Every row comes from one small tree of marks. The marks that hang from a mark follow it in brackets, in alphabetical order. Every link used is in the known rows. Which tree was each row made from?
Known rows:
P{A{Z}}: [  9.5  -8.4  16.4  22.8  21.8 -34.3  -5.1 -25.9  18.7  33.0   6.0  -2.8
  -2.1  20.5 -13.1  14.6 -12.7  -5.3  14.3  -5.2   4.7 -13.3   2.3  -1.9]
R{U{C{X{T{G}}}}}: [-37.5  -3.0  -1.4  20.7 -16.7 -22.0   6.9  -7.7  -4.9  -3.0  11.1  11.9
  -8.5 -27.3   8.9 -15.2 -40.1  -2.0   5.1 -41.8  -6.6   7.0 -20.2  -7.0]
G{B T{X{C}} W{Z}}: [-45.7  -0.6 -40.7   8.6  -5.4   3.1 -14.9 -62.8 -18.0 -11.7 -26.0   9.1
 -19.4  30.8  -4.0   3.2  61.6 -22.0 -31.1  12.4  -4.1  40.4  12.4  35.6]
U{C{Q X}}: [-26.1  14.4 -16.3  23.6  -7.9 -17.9  -8.1  -4.5 -26.6  -8.7 -19.4  12.6
  23.5  -1.8   6.4 -35.5  -9.7  -4.8   3.8 -19.0   1.8  -5.2  13.3 -21.0]
L{T{G X{C{U}}}}: [-64.5 -19.6 -11.3  21.5 -15.0  -0.3  -0.8  17.4  -1.0  -1.6  45.2   3.1
  32.2  11.9 -12.8 -10.7  -4.2   1.6 -33.7  -2.4  -5.6  14.2  -9.0 -13.7]
Q{C{U}}: [-14.5  -1.2  -3.7  -7.2  -5.5  11.3 -15.4   1.5  10.5 -16.8   3.8 -18.7
  30.5  -7.0  -4.8 -23.4 -19.2   5.7  -9.9  -1.7 -20.3   8.8  -3.9 -18.4]
L{T{X}}: [-26.0 -13.1  -3.8  15.2   6.3  -7.5  -9.4   6.7  -7.2   2.8  31.3  -0.2
  20.4   9.1  -4.4   6.6  -0.4   0.8 -30.7  22.8   3.5   0.9  -2.0  -6.9]
W{G{B T}}: [-45.9   5.0 -12.5   3.0  -2.8 -20.6   1.3 -30.5 -21.9  -1.9  -4.1  -1.2
   3.2   5.6  -0.8  25.0  33.3 -30.1 -24.3 -40.3   1.6  11.0   8.0   5.7]
L{T}: [-17.8  -6.6  10.4   2.8  17.5  -3.4 -11.2   1.4  -3.8   7.3  27.8  -0.4
  26.3  -1.5  -1.2  16.3  -9.6  -4.5 -28.8  24.3  -1.3   0.8  -1.2   2.1]
C{Q U X{T}}: [-49.0  -0.7  -4.8  13.3 -25.7  -2.1 -10.5 -15.9 -13.3 -16.1  -2.7   2.2
  86.0  47.9  19.0 -39.2 -43.3   6.4  15.7   6.5 -21.5 -11.4  10.4 -15.9]
G{W}: [  5.0   4.4  -5.8  -3.8  11.9   6.6  -6.6 -30.8   7.3  -6.0 -14.7  12.6
  -1.7  11.1   1.3  -3.2   5.7  -1.6  -2.3  13.8  -8.0  11.8   9.9  22.2]
C{Q X{T}}: [-25.3   6.8 -13.4  15.8 -30.9  -9.5  -4.0 -17.8 -14.9   2.7 -13.6   3.7
  41.6  36.9  20.5 -31.9  -7.9   5.9  15.6   9.2 -15.2 -30.5  21.2   1.1]
A{P Z}: [  9.4  -1.6  -0.3  10.8  30.6 -17.5 -42.3 -47.6  29.3  26.8   5.0  11.1
 -14.7   4.9  -1.1  21.3  -8.8   2.0  -6.5 -37.4  -5.5   0.9  -4.8  -6.5]
U{C{Q X{T}}}: [-32.9  12.2 -20.4  19.3 -17.2 -17.6 -11.4  -8.1 -23.8  -6.9 -16.5  13.0
  24.6  -2.1  17.8 -35.5  -4.2  -8.8  -4.7 -12.4   2.5 -11.4  13.9  -8.6]
Q{C{U X}}: [-19.0   3.7  -4.9   8.6 -17.4   8.8 -10.4 -13.0   6.1 -17.8   0.5 -15.2
  49.7   3.7  -8.3 -33.3 -20.3   7.9   2.0  -4.8 -21.5   1.7   7.0 -21.2]
P{A}: [  3.7   2.9  21.0  16.8  10.6 -23.9   7.2  -5.6  12.4  20.5   7.8  -4.9
  -1.9  19.3  -7.8   6.9  -2.4  -9.5  21.9  13.6   1.8 -13.3  -1.8   6.4]
T{G{W{Z}} X}: [-40.5 -16.2 -20.1  28.6 -29.9  -6.5   9.5 -28.4  10.0  -9.5  14.9  11.2
 -13.2  20.9 -20.0 -23.3  35.4  11.4  -8.9 -34.4   1.0  12.3 -12.9 -10.5]
L{T{G{B W} X{C{Q}}}}: [-63.4  -6.7 -28.4  24.2 -14.2  -5.8  -3.2 -10.2  -5.0   3.2  26.2   9.0
  12.7  25.0 -12.4 -15.8  15.4  -7.4 -34.7   1.0 -17.3  18.0   8.5   7.1]
X{T}: [-14.0  -4.7  -8.7  -8.7 -18.6   0.3  -7.0  -7.8   5.7   3.7   6.3  -0.5
   2.7  -0.5  23.7   0.8  11.8  -7.7 -18.0  13.5   1.7 -11.1   1.5  25.1]
G{B T W{Z}}: [-26.5   6.2 -17.3  -0.6  14.7  -2.4 -19.9 -80.1 -15.1  -5.3 -27.2   7.5
 -14.9  21.3  -1.3  20.3  54.6 -30.0 -22.6  11.3  -9.0  37.0  12.6  42.4]
Q{C{U X{T{G{B}}}}}: [-40.0   4.7 -16.7  12.0 -35.3   3.6  -8.9 -28.5   8.9 -13.5   7.3 -14.7
  43.7   6.1  -3.7 -36.9  -3.1  -4.7  -7.1 -15.1 -27.2   3.6  11.4  -4.5]
Q{C{U X{T}}}: [-26.2   1.3  -9.1   4.2 -26.1   8.6 -13.7 -16.8   8.6 -16.0   3.1 -15.3
  51.2   3.2   3.3 -33.3 -15.0   3.8  -6.6   2.3 -20.6  -4.3   7.5  -8.9]
W{G Z}: [-40.8 -10.7  13.0  -0.3 -13.9  -7.4  10.3 -24.4   1.1 -21.5   7.8  -1.5
  16.2 -11.9 -14.0  19.8  10.0  16.8 -36.0 -42.2  25.6  -9.6 -33.2 -38.9]
C{Q}: [ -9.2   3.2  -6.1  -1.0  -0.7  -6.1  -6.5   8.0 -11.8   1.9 -12.5  -1.0
  12.6  21.9   9.4 -17.5 -14.4   8.1  10.9   3.8 -15.1 -12.2   4.3 -12.9]
G{B T{X{C{U}}} W{Z}}: [-54.3  -3.3 -37.5   7.7  -3.6   5.7 -17.4 -61.6 -17.9 -19.1 -23.0   8.7
  -4.4  34.6  -4.7   0.8  49.2 -22.3 -31.0  11.7  -6.5  47.2   8.4  29.7]

Write each row's tree:
[-46.1  -3.8 -17.3  -7.8 -16.0  21.4  -3.2  34.3  -5.5 -17.4  -7.6   1.4
  40.1  20.4   6.0 -32.4 -38.6  11.6  -5.4   7.1 -16.4  11.5  -3.9 -17.1] => X{C{Q U}}
[-60.3  -8.7 -25.5 -17.0 -34.6  21.9  -9.5  25.9   0.5 -13.8  -1.2   1.1
  42.4  19.7  29.6 -32.1 -27.0   4.0 -23.4  20.9 -14.9   0.1  -2.3   7.6] => X{C{Q U} T}
[-70.8  -9.3 -17.0   8.8 -23.4 -12.0   4.9 -36.0 -19.1 -19.3  -1.4  -2.8
   2.3   5.2 -13.0  20.9  45.3  -6.9 -47.6 -41.8  21.0  11.5 -18.4 -19.7] => W{G{B T{X{C}}} Z}
[-53.3 -19.1   3.5   4.8 -12.5 -12.9   1.1 -24.6 -14.4 -18.4   5.4  -3.1
  13.2   1.5  -7.5  25.8  33.4   6.2 -39.2 -36.8  28.6  -3.1 -30.1 -32.5] => W{G{T{X}} Z}
[-45.7   7.2 -19.1  23.7 -40.6 -12.2  -0.2 -47.0  -9.4   0.6 -11.0   8.3
  34.0  41.5   9.6 -35.5  10.9   2.1   9.3 -10.7 -20.6 -18.6  18.2   5.4] => C{Q X{T{G{B W{Z}}}}}
[-57.8 -10.4 -27.8  -6.6 -47.3  20.5   4.2  -5.1  18.3  -4.3   6.6  10.7
  -1.8   0.5  13.4 -21.8  24.1   0.1 -34.9  -1.6  -4.2   4.0  -6.7  29.9] => X{C T{G{W{Z}}}}
[-39.1   2.5   1.3  19.2 -12.4  -2.2  -5.8 -10.3 -17.3 -18.9  -7.0   2.6
  84.7  48.4   2.1 -39.4 -50.7  12.3  28.0  -3.4 -23.4  -3.2   9.3 -33.6] => C{Q U X}
[-42.4  10.4 -21.0  24.1 -23.5 -20.1  -7.7  -9.8 -21.7  -4.3 -10.3  14.1
  22.8  -1.5  14.0 -39.1   1.4  -9.6  -3.4 -26.0  -0.5  -9.5  11.2 -10.2] => U{C{Q X{T{G}}}}
[-32.3 -14.7 -21.0   0.8   1.1  11.4 -17.0 -31.9 -10.8 -13.3 -19.1  10.6
  -4.0  24.0   4.4   3.2  42.3  -0.8 -25.0  23.4   6.5  22.9  -4.0  19.1] => G{T{X{C}} W{Z}}
[-74.1  -8.1 -18.9   8.3 -23.6 -14.3   2.4 -33.8 -22.7 -18.7  -5.8  -3.4
   6.8  12.6  -9.8  14.6  40.6  -3.8 -43.9 -40.7  15.7   7.5 -17.1 -24.0] => W{G{B T{X{C{Q}}}} Z}
[-62.2  -3.3  -5.6  20.1 -35.0  -5.3  -4.7 -17.7 -10.2 -13.0   6.4   4.7
  83.9  48.7  12.9 -44.4 -36.0   4.7  17.9 -12.3 -26.6  -9.3   7.0 -17.3] => C{Q U X{T{G}}}
[-83.5  -2.6 -39.6  -4.9 -45.6  15.3  -3.9  -6.7   5.3 -11.3   1.2   9.1
  30.3  29.2  18.1 -41.1  -3.7 -10.0 -24.2  -5.3 -29.9  17.7   5.3  24.1] => X{C{Q U} T{G{B W}}}
[-34.8  -0.3 -31.1  12.0   3.4  -7.2 -17.6 -75.9 -18.6  -9.3 -23.7   7.8
 -19.7  32.0  -4.4  10.7  63.6 -24.9 -24.9   9.1  -3.5  37.3  12.6  34.0] => G{B T{X} W{Z}}
[-76.6  -3.7 -51.7  29.1 -42.5  -0.1   8.7 -16.2  -1.7 -15.0   3.3  12.5
   2.5  43.2 -16.4 -49.2  18.0  -4.2  -8.3 -35.5 -26.1  33.6   8.4  -0.9] => T{G{B W} X{C{Q U}}}
[-38.4   3.5 -14.2  16.7 -18.6  -6.3   8.0 -56.4   9.7  -2.9   4.3  10.4
 -16.4  10.5 -21.2  -9.6  36.2 -10.7 -10.4 -38.8 -14.3  24.7  -1.3  13.4] => T{G{B W{Z}}}
[-34.4  -9.6  -8.7  -0.7 -27.9   0.3  -2.1 -32.4  16.2   1.4  12.6   7.9
  -2.1   3.5  12.7  -6.0  28.1  -5.3 -21.7  -8.2  -2.8  -2.7  -7.2  26.4] => X{T{G{W{Z}}}}
[-63.0 -10.0 -23.7  26.1 -19.3  -6.8   2.3   2.0  -4.9   5.2  37.7   3.1
   9.4  11.8 -16.2  -8.3  17.2  -9.8 -37.3  -6.8  -8.1  16.4   2.0   0.3] => L{T{G{B} X{C}}}
[-49.9  -5.8 -33.8  34.4 -34.4 -13.1  10.9 -50.1   4.4  -8.6   9.5  10.2
 -23.9  25.8 -25.8 -22.8  48.8  -3.6 -13.1 -41.5  -6.8  25.1  -1.3   1.3] => T{G{B W{Z}} X}
[-27.8  -6.9 -31.2   1.2   5.1   6.4 -19.3 -15.6 -18.3  -4.0 -24.7  11.6
  -1.5  36.8  14.3  -8.3  32.5 -11.0  -8.8  26.8  -9.4  20.2  16.5  28.9] => G{T{X{C{Q}}} W}
[-37.8 -15.2 -20.3   4.1  -4.4   4.1 -12.3  13.4 -21.3  -5.0  -2.3  -1.2
  10.8  21.7   9.3  -1.0  19.0 -11.7 -10.2  10.9   0.8  19.1   0.9   5.3] => G{T{X{C{U}}}}
[-43.3 -16.4 -19.6  -0.7   2.5  12.0 -21.5 -27.8 -14.5 -19.3 -20.2   9.5
  15.3  35.5   6.5  -5.7  25.8   2.4 -21.4  23.8  -0.9  25.1  -5.5   9.0] => G{T{X{C{Q U}}} W{Z}}
[-43.9 -11.6 -32.1  11.7 -27.1   8.6   0.6  30.8  -9.3 -18.5   0.3   0.5
  20.7  29.0  -0.3 -36.4 -14.7  15.3  -6.7   2.1  -4.2   8.3  -3.2 -24.7] => T{X{C{Q U}}}
[-59.8  -3.3  -4.3  23.2 -34.4   1.2   0.0 -53.7   3.7 -20.7  12.0   8.5
  65.8  29.8  -2.0 -25.5  -9.7  -4.9  -1.6 -16.5 -12.5  13.0   2.8   1.1] => C{U X{T{G{B W{Z}}}}}
[-62.6  -9.3 -10.3  10.6 -17.2 -19.2   2.3 -46.1 -19.5 -18.0   0.7  -4.2
   2.7   6.0 -13.0  26.1  46.9  -8.5 -42.9 -44.4  20.9   9.2 -18.3 -21.0] => W{G{B T{X}} Z}
[-63.1  -2.0 -38.4  -0.4 -54.1  11.7   8.6   1.6   9.2   3.2   9.4   5.0
  -9.5   0.8  12.4 -21.9  28.2 -15.4 -31.0 -13.0 -10.8   7.6   5.6  34.1] => X{C T{G{B}}}
[-26.6   9.9 -16.3  19.9 -16.7 -13.3  -6.8 -13.8 -15.5  -8.1  -8.2  14.0
  15.3 -17.6  11.2 -23.1   6.0 -14.6 -13.0 -14.8  12.5  -2.4  10.4   0.1] => U{C{X{T}}}
[-44.2   8.6 -19.2  22.7 -22.1 -16.6  -9.7 -26.9 -17.2 -10.7 -14.6  17.9
  22.8   0.1  11.1 -37.8   5.7  -4.2 -10.1 -22.3   1.8  -5.9   5.8  -9.4] => U{C{Q X{T{G{W{Z}}}}}}
